Every row comes from one small tree of marks. The marks that hang from a mark follow it in brackets, in alphabetical order. Every link used is in the known rows. Which tree was each row made from?
Known rows:
bibun[rafu]: [-0.50  1.25 -0.13 -1.12 -0.85 -0.45  3.99  2.21 -0.85  1.27 -0.72 -0.67
  0.80 -1.64 -1.02 -0.88  0.78  0.60  1.58  1.11  0.76  0.99 -0.17 -1.35
  0.64  0.78 -0.31 -0.09  1.79  0.12 -0.43]
sona[taza[gafig[rafu] robup] ziret]: [-0.12 -1.21 -0.31  3.32 -2.39 -2.33  4.83  2.31 -2.11  1.75 -1.09  1.22
  2.31 -2.38  0.33 -3.58  0.42 -0.85  3.13 -1.55  1.81  1.09 -0.40 -4.23
 -0.40  0.28 -2.63  2.09  2.43 -2.01 -2.55]
gafig[rafu[bibun] taza[kozar]]: [-1.46  1.06 -0.72  1.54 -2.04 -0.76  3.83 -2.46 -0.18  0.33  0.33 -3.26
  3.25 -1.54  0.91  1.81 -1.67 -1.46  0.73 -0.58  2.82  1.49 -0.71 -1.13
  3.00  2.47  1.67  0.45  1.97  1.85 -2.00]
sona[taza[kozar] ziret]: [-0.65 -2.20  1.39  2.62 -1.24 -2.93  5.41  1.18 -1.32  1.64 -1.29 -0.70
  3.63  0.05 -0.36 -4.30 -0.50  0.96  2.80  0.31 -1.07 -1.34  0.66 -0.70
  0.50 -1.24 -2.11  1.37  1.61 -1.97 -3.08]
gafig[rafu[bibun[taza[kozar]]]]: [-0.63  1.10 -1.35  0.47 -2.09 -0.57  4.48 -0.80  0.13  0.46 -0.25 -2.76
  1.90 -1.77 -0.64  1.62 -0.13 -1.23  0.82 -0.67  2.58  2.16 -1.15 -1.29
  1.99  2.41  0.78  0.80  1.47  1.78 -1.43]
gafig[rafu[bibun] taza[kozar robup]]: [-1.56  0.95 -1.69  1.96 -2.90 -0.29  4.74 -2.90  0.54  0.53  0.68 -1.45
  2.77 -2.23  0.42  1.34 -2.18 -2.39  0.52 -0.73  3.05  2.54 -0.98 -2.54
  2.86  2.96  1.54  0.55  2.17  1.43 -1.40]
sona[taza[gafig[rafu[bibun]] kozar robup] ziret]: [ 0.51 -1.25 -1.11  3.95 -3.48 -2.31  7.41  0.66 -0.41  2.47 -0.41  1.41
  3.43 -2.04  0.43 -3.78 -0.48 -0.69  3.14 -0.98  0.80  0.98 -0.11 -3.24
  0.72  0.19 -2.24  1.68  2.58 -1.86 -3.31]
kozar[taza[gafig[rafu[bibun]] robup]]: [-2.10  0.03 -1.88 -0.28 -3.46  1.11  2.99 -1.18  1.92  1.02  0.74  0.72
  0.24 -1.76  1.22  1.08  1.09 -1.54  0.08 -1.80  1.57  3.85 -0.68 -1.14
 -0.46  2.54 -0.17  0.70  1.83  1.37  1.57]
kozar[taza[gafig]]: [-1.97 -0.27 -0.10 -0.70 -2.15  0.62  1.30 -0.75  1.09  0.87 -0.12 -0.19
  0.48 -0.20  1.93  0.56  1.40  0.01  0.33 -0.99  0.32  2.38  0.12  0.96
 -1.04  1.19 -0.16  0.44  1.19  1.08  1.61]
sona[taza]: [-1.94  0.20  0.34 -0.07 -0.75 -2.31  3.07  1.35 -1.56 -0.38 -2.45 -1.00
  1.74 -1.17 -0.12 -2.01  0.06  0.57  2.06 -0.19  0.69  0.36 -0.20 -1.05
 -0.15  0.02 -0.34  0.78  2.19 -0.26 -0.57]
rafu[bibun[taza[gafig kozar robup]]]: [ 1.27  2.19 -1.40  2.96 -4.37  0.10  5.45 -3.18  1.22  0.89 -0.20  1.25
  1.48 -1.88  1.24  0.76 -0.94 -1.44  2.31  0.53  1.47  4.70 -0.14 -1.21
  1.37  1.06  1.43 -0.01  1.25  0.11 -0.37]
bibun[rafu[gafig] taza[kozar]]: [ 1.49  1.36  0.18  0.60 -1.34 -0.55  7.28  0.65 -0.36  0.11  0.03 -1.85
  3.20 -2.42 -0.32 -0.20 -0.71 -0.08  4.56  1.75  1.21  2.66  0.85  0.81
  2.25  2.08  2.51  0.98  1.38  0.45 -1.60]
bibun[rafu[gafig]]: [ 0.98  1.97 -0.83 -0.08 -0.97 -0.42  4.92  1.17 -0.97  1.64 -0.11 -1.39
  0.48 -3.52  0.10 -0.16  0.66 -0.01  2.22  0.58  1.26  1.89  0.17 -1.19
 -0.03  0.97  0.33  0.72  1.57  0.24 -0.91]
sona[taza[gafig]]: [-0.74  0.88 -0.35  0.75 -1.70 -2.19  3.39  1.30 -1.56  0.40 -2.34  0.11
  1.77 -1.62  1.21 -1.92  0.51  0.52  2.70 -0.70  1.40  1.35 -0.25 -1.48
 -0.60  0.11 -0.57  0.83  2.57 -0.34 -0.67]
rafu[gafig]: [ 1.09  1.65 -1.09  1.36 -1.42 -0.44  3.17 -2.12 -0.72  2.08 -0.26 -1.79
 -0.45 -3.15  1.58  0.78  0.09 -0.70  0.85 -0.67  1.19  2.28  0.42 -0.71
 -1.86  0.48  0.14  1.53  0.62  0.40 -0.44]
bibun[rafu taza[gafig kozar robup]]: [ 1.09  1.10 -0.78  0.90 -2.96  0.12  7.59  1.31  0.57  0.54 -0.05  1.83
  3.08 -1.68 -0.64 -1.20 -0.60 -0.52  4.36  1.77  1.73  3.67  0.25 -1.14
  2.37  2.50  1.54  0.31  2.14 -0.21 -0.64]
taza[gafig[rafu[bibun]] kozar robup]: [ 0.83  0.95 -4.61  1.83 -4.89  0.36  7.91 -2.74  2.74  3.66  0.92  2.28
  1.36 -2.28  0.51 -0.33 -0.76 -1.48  0.19 -0.91  1.91  3.29 -0.91 -2.80
  0.48  2.24 -0.75  0.54  2.32  0.63 -0.85]

Write each row's tree:
[ 1.26  1.17 -0.72  1.06 -2.13 -0.05  8.25  0.18  0.42  0.20  0.45  0.01
  2.73 -3.08 -0.83 -0.66 -1.15 -0.96  4.34  1.61  1.52  3.62  0.65 -0.57
  2.08  2.66  2.38  1.04  1.54 -0.05 -1.01] | bibun[rafu[gafig] taza[kozar robup]]
[-1.73 -0.01  0.03  1.73 -2.16 -0.20  3.23 -2.85  0.27  0.64 -0.20  0.35
  2.20 -0.30  0.68 -0.49 -2.39 -1.07  0.70  0.72  0.99  1.66  0.22 -1.18
  1.23  1.28  1.17  0.23  1.49  0.08  0.05] | gafig[taza[kozar robup]]
[ 0.24  0.22 -1.23  1.43 -3.17 -0.02  5.80 -0.84  0.81  0.65 -0.33  0.71
  2.56 -0.82 -0.18 -0.11 -0.87 -1.27  2.43  0.08  2.36  3.48 -0.31 -1.31
  1.41  2.86  1.12  1.14  1.53  0.62 -0.50] | bibun[taza[gafig[rafu] kozar robup]]
[-0.01  1.03 -3.25  0.95 -3.46  0.35  4.19 -0.26  0.37  2.65 -0.05  1.98
 -0.17 -2.73  0.44  0.00  0.51 -1.76  0.17 -1.68  3.19  3.41 -1.26 -4.27
 -0.95  2.33 -1.30  1.10  2.18  0.51  0.16] | taza[gafig[rafu] robup]
[ 0.46 -1.68 -0.26  3.81 -3.14 -2.26  6.71  0.63 -0.49  2.53 -0.78  2.30
  3.16 -1.14  0.60 -4.69 -0.51  0.02  3.24 -0.32 -0.16  0.58  0.42 -2.52
 -0.18 -0.59 -2.42  1.52  2.18 -2.51 -2.60] | sona[taza[gafig kozar robup] ziret]
[-2.24 -0.21 -0.13  0.39 -0.96 -0.86  3.06 -1.11 -0.66  0.40 -0.12 -3.44
  3.31 -0.62  0.22  0.88 -1.54 -0.88  0.43 -0.56  2.64  0.21 -0.59 -0.80
  2.41  2.60  1.15  0.88  1.81  1.82 -1.66] | gafig[rafu taza[kozar]]
[ 0.49  1.26 -0.96  2.64 -2.07 -0.27  4.14 -3.74 -0.13  1.45  0.36 -0.95
  1.06 -3.02  2.14  0.58 -1.74 -1.54  1.38 -0.34  1.58  2.81  0.70 -0.89
 -0.41  1.26  1.47  1.39  1.01  0.20 -0.61] | rafu[gafig[taza[kozar robup]]]
[ 1.64  3.06 -1.77  4.31 -3.79 -0.01  5.17 -5.77  0.53  1.46  0.97 -0.74
  0.92 -4.43  3.19  1.93 -2.06 -2.45  1.81 -0.35  1.77  4.62  0.43 -1.21
  0.46  0.99  2.14  0.74  1.12  0.27 -1.12] | rafu[bibun gafig[taza[kozar robup]]]
[ 0.61  1.77 -0.31  0.65 -1.02 -0.54  5.15  0.21 -0.96  1.26  0.17 -1.69
  1.77 -3.23  0.73 -0.01 -0.47 -0.16  2.71  0.89  1.37  1.72  0.56 -0.62
  1.05  1.33  1.28  0.61  1.74  0.31 -1.34] | bibun[rafu[gafig[taza[kozar]]]]
[ 0.11 -1.88 -0.81  3.35 -2.87 -2.39  6.99  1.35 -0.68  2.46 -0.51  1.31
  3.42 -1.56  0.07 -4.22 -0.35 -0.37  3.03 -1.00  0.80  0.38 -0.08 -3.04
  0.39  0.30 -2.51  1.96  2.50 -1.81 -3.17] | sona[taza[gafig[rafu] kozar robup] ziret]
[ 2.45  2.86 -1.88  3.81 -3.99  0.07  6.52 -4.76  0.94  0.99  0.51 -0.57
  0.98 -4.20  1.89  1.68 -1.43 -2.27  2.75  0.03  1.65  5.35  0.48 -0.70
  0.63  1.38  2.39  1.00  0.76  0.26 -0.95] | rafu[bibun[taza[kozar robup]] gafig]
[-2.11 -0.41 -1.03 -0.33 -3.00  1.10  2.27 -1.11  1.84  1.02  0.32  1.63
 -0.07 -0.80  1.42  0.13  0.95 -0.86  0.13 -1.13  0.50  3.44 -0.07 -0.55
 -1.27  1.74 -0.35  0.55  1.41  0.71  2.26] | kozar[taza[gafig robup]]
[-0.70  1.06 -1.82  0.66 -2.52 -0.32  4.94 -1.03  0.38  0.58 -0.03 -1.86
  1.70 -2.12 -0.87  1.36 -0.37 -1.64  0.76 -0.73  2.73  2.67 -1.24 -2.03
  1.99  2.67  0.65  0.80  1.60  1.54 -1.17] | gafig[rafu[bibun[taza[kozar robup]]]]
[-0.81  1.36 -1.51  0.60 -2.36 -0.26  3.90 -0.49 -0.25  0.21 -0.31 -1.97
  1.20 -2.53 -0.68  1.71  0.04 -1.89  0.81 -1.01  3.23  2.98 -1.36 -2.65
  1.61  2.58  0.59  0.92  1.58  1.52 -0.89] | gafig[rafu[bibun[taza[robup]]]]
[ 0.45  1.72 -0.50  2.61 -1.85 -0.20  2.56 -3.04 -1.14  0.97  0.07 -1.09
  0.27 -3.56  2.37  1.01 -1.26 -1.87  1.46 -0.66  2.26  3.30  0.48 -1.71
 -0.94  1.24  1.30  1.47  0.98  0.17 -0.28] | rafu[gafig[taza[robup]]]
[ 0.09 -1.06  0.72  2.93 -1.62 -2.83  3.86  2.70 -2.77  1.61 -1.44 -0.60
  2.88 -1.66  0.90 -3.16  0.96 -0.06  3.37 -1.37  1.62  0.10 -0.23 -2.80
 -0.11 -0.28 -2.43  1.95  2.22 -1.63 -3.22] | sona[taza[gafig[rafu]] ziret]
[ 0.77  0.31 -3.36  1.76 -4.37  0.38  6.80 -2.70  2.59  3.80  0.27  3.57
  0.96 -0.94  0.65 -1.60 -0.88 -0.60  0.37  0.01  0.44  2.77 -0.03 -1.88
 -0.70  1.03 -1.01  0.34  1.77 -0.28  0.16] | taza[gafig kozar robup]
[-2.38 -0.39 -1.06  0.79 -1.71 -0.33  4.03 -1.57  0.06  0.51  0.33 -1.66
  2.86 -1.20 -0.29  0.49 -1.98 -1.77  0.21 -0.68  2.92  1.23 -0.86 -2.26
  2.22  3.11  1.07  0.98  2.07  1.42 -1.05] | gafig[rafu taza[kozar robup]]
[ 0.49  1.84 -0.19  2.10 -3.09 -0.33  4.51 -2.86  0.60  0.24 -0.57 -0.83
  1.80 -1.00  0.57  1.02 -0.89 -0.71  2.05  0.99  0.81  3.32  0.07  0.05
  1.81  0.72  1.61 -0.16  0.81  0.52 -0.69] | rafu[bibun[taza[kozar]]]
[ 0.66  1.38 -0.29  2.42 -1.51 -0.58  3.51 -3.44 -0.62  1.39  0.11 -2.21
  1.37 -2.57  2.54  0.88 -1.46 -0.91  1.54 -0.21  1.36  2.13  0.86  0.17
 -0.27  0.93  1.54  1.36  0.87  0.51 -1.12] | rafu[gafig[taza[kozar]]]
[ 1.67  3.63 -0.75  4.02 -2.92 -0.36  2.98 -4.72 -0.94  0.81  0.28 -2.10
  0.56 -4.52  3.71  2.62 -1.19 -2.23  2.00 -0.57  2.31  4.42  0.39 -1.09
  0.21  0.65  2.19  0.74  0.90  0.49 -1.17] | rafu[bibun gafig[taza]]
[ 1.34  1.98  0.81  0.67 -0.92 -0.49  5.06  1.71 -1.68 -0.65 -0.50 -1.87
  2.00 -3.19 -0.05  0.45  0.14 -0.59  4.72  1.20  2.30  3.44  0.52 -0.37
  1.61  2.10  2.37  1.10  1.31  0.26 -1.10] | bibun[rafu[gafig] taza]
[ 1.04  1.13 -3.22  1.31 -3.75 -0.37  6.53 -2.10  1.73  3.49  0.31 -0.29
  2.12 -1.34  1.17  0.33 -0.09 -0.23  0.48 -0.73  1.47  1.87 -0.59 -0.72
  0.82  1.52 -0.50  0.41  1.99  1.29 -1.73] | taza[gafig[rafu[bibun]] kozar]
[ 0.55 -1.56  0.66  3.48 -2.26 -2.80  5.72  1.06 -1.23  2.37 -1.24  0.47
  3.63 -0.44  1.06 -4.23 -0.08  0.80  3.47 -0.19 -0.35 -0.38  0.64 -1.10
  0.11 -1.15 -2.24  1.47  1.99 -2.06 -3.18] | sona[taza[gafig kozar] ziret]
[ 0.61  1.74 -0.81  0.77 -1.46 -0.30  5.66  0.03 -0.59  1.33  0.40 -0.84
  1.54 -3.52  0.53 -0.25 -0.65 -0.57  2.61  0.79  1.43  2.31  0.43 -1.28
  0.95  1.54  1.17  0.66  1.89  0.12 -1.10] | bibun[rafu[gafig[taza[kozar robup]]]]
[ 0.75  2.14 -2.35  1.18 -3.12 -0.33  3.36 -0.69 -0.19  2.42 -0.45 -0.44
  0.55 -2.45  1.63  1.17  1.05 -0.93  0.70 -1.51  2.95  2.84 -1.09 -2.45
 -0.21  1.45 -0.78  0.62  1.87  1.10 -0.92] | taza[gafig[rafu[bibun]]]
[ 1.23  2.81 -0.28  2.66 -3.50 -0.24  3.25 -2.17 -0.28  0.29 -0.87 -0.12
  1.06 -1.87  1.83  1.54 -0.04 -1.21  2.50  0.25  2.02  4.48 -0.22 -1.07
  1.03  0.71  1.39  0.01  1.08  0.34 -0.43] | rafu[bibun[taza[gafig]]]
[-0.56  0.23 -1.00  0.85 -2.16 -2.24  5.66  0.22 -0.10  1.12 -1.80  0.21
  2.91 -0.91  0.93 -2.60 -0.33  0.99  2.51 -0.12  0.32  0.55  0.13 -0.26
  0.11  0.13 -0.40  0.68  2.58 -0.25 -1.23] | sona[taza[gafig kozar]]
[ 1.18  1.24  0.16  0.49 -2.16 -0.40  6.71  1.57 -0.08  0.40 -0.47  0.02
  3.55 -0.99 -0.18 -0.80 -0.13  0.40  4.63  1.88  1.52  2.70  0.42  0.24
  2.62  1.91  1.73  0.27  1.92  0.23 -1.23] | bibun[rafu taza[gafig kozar]]
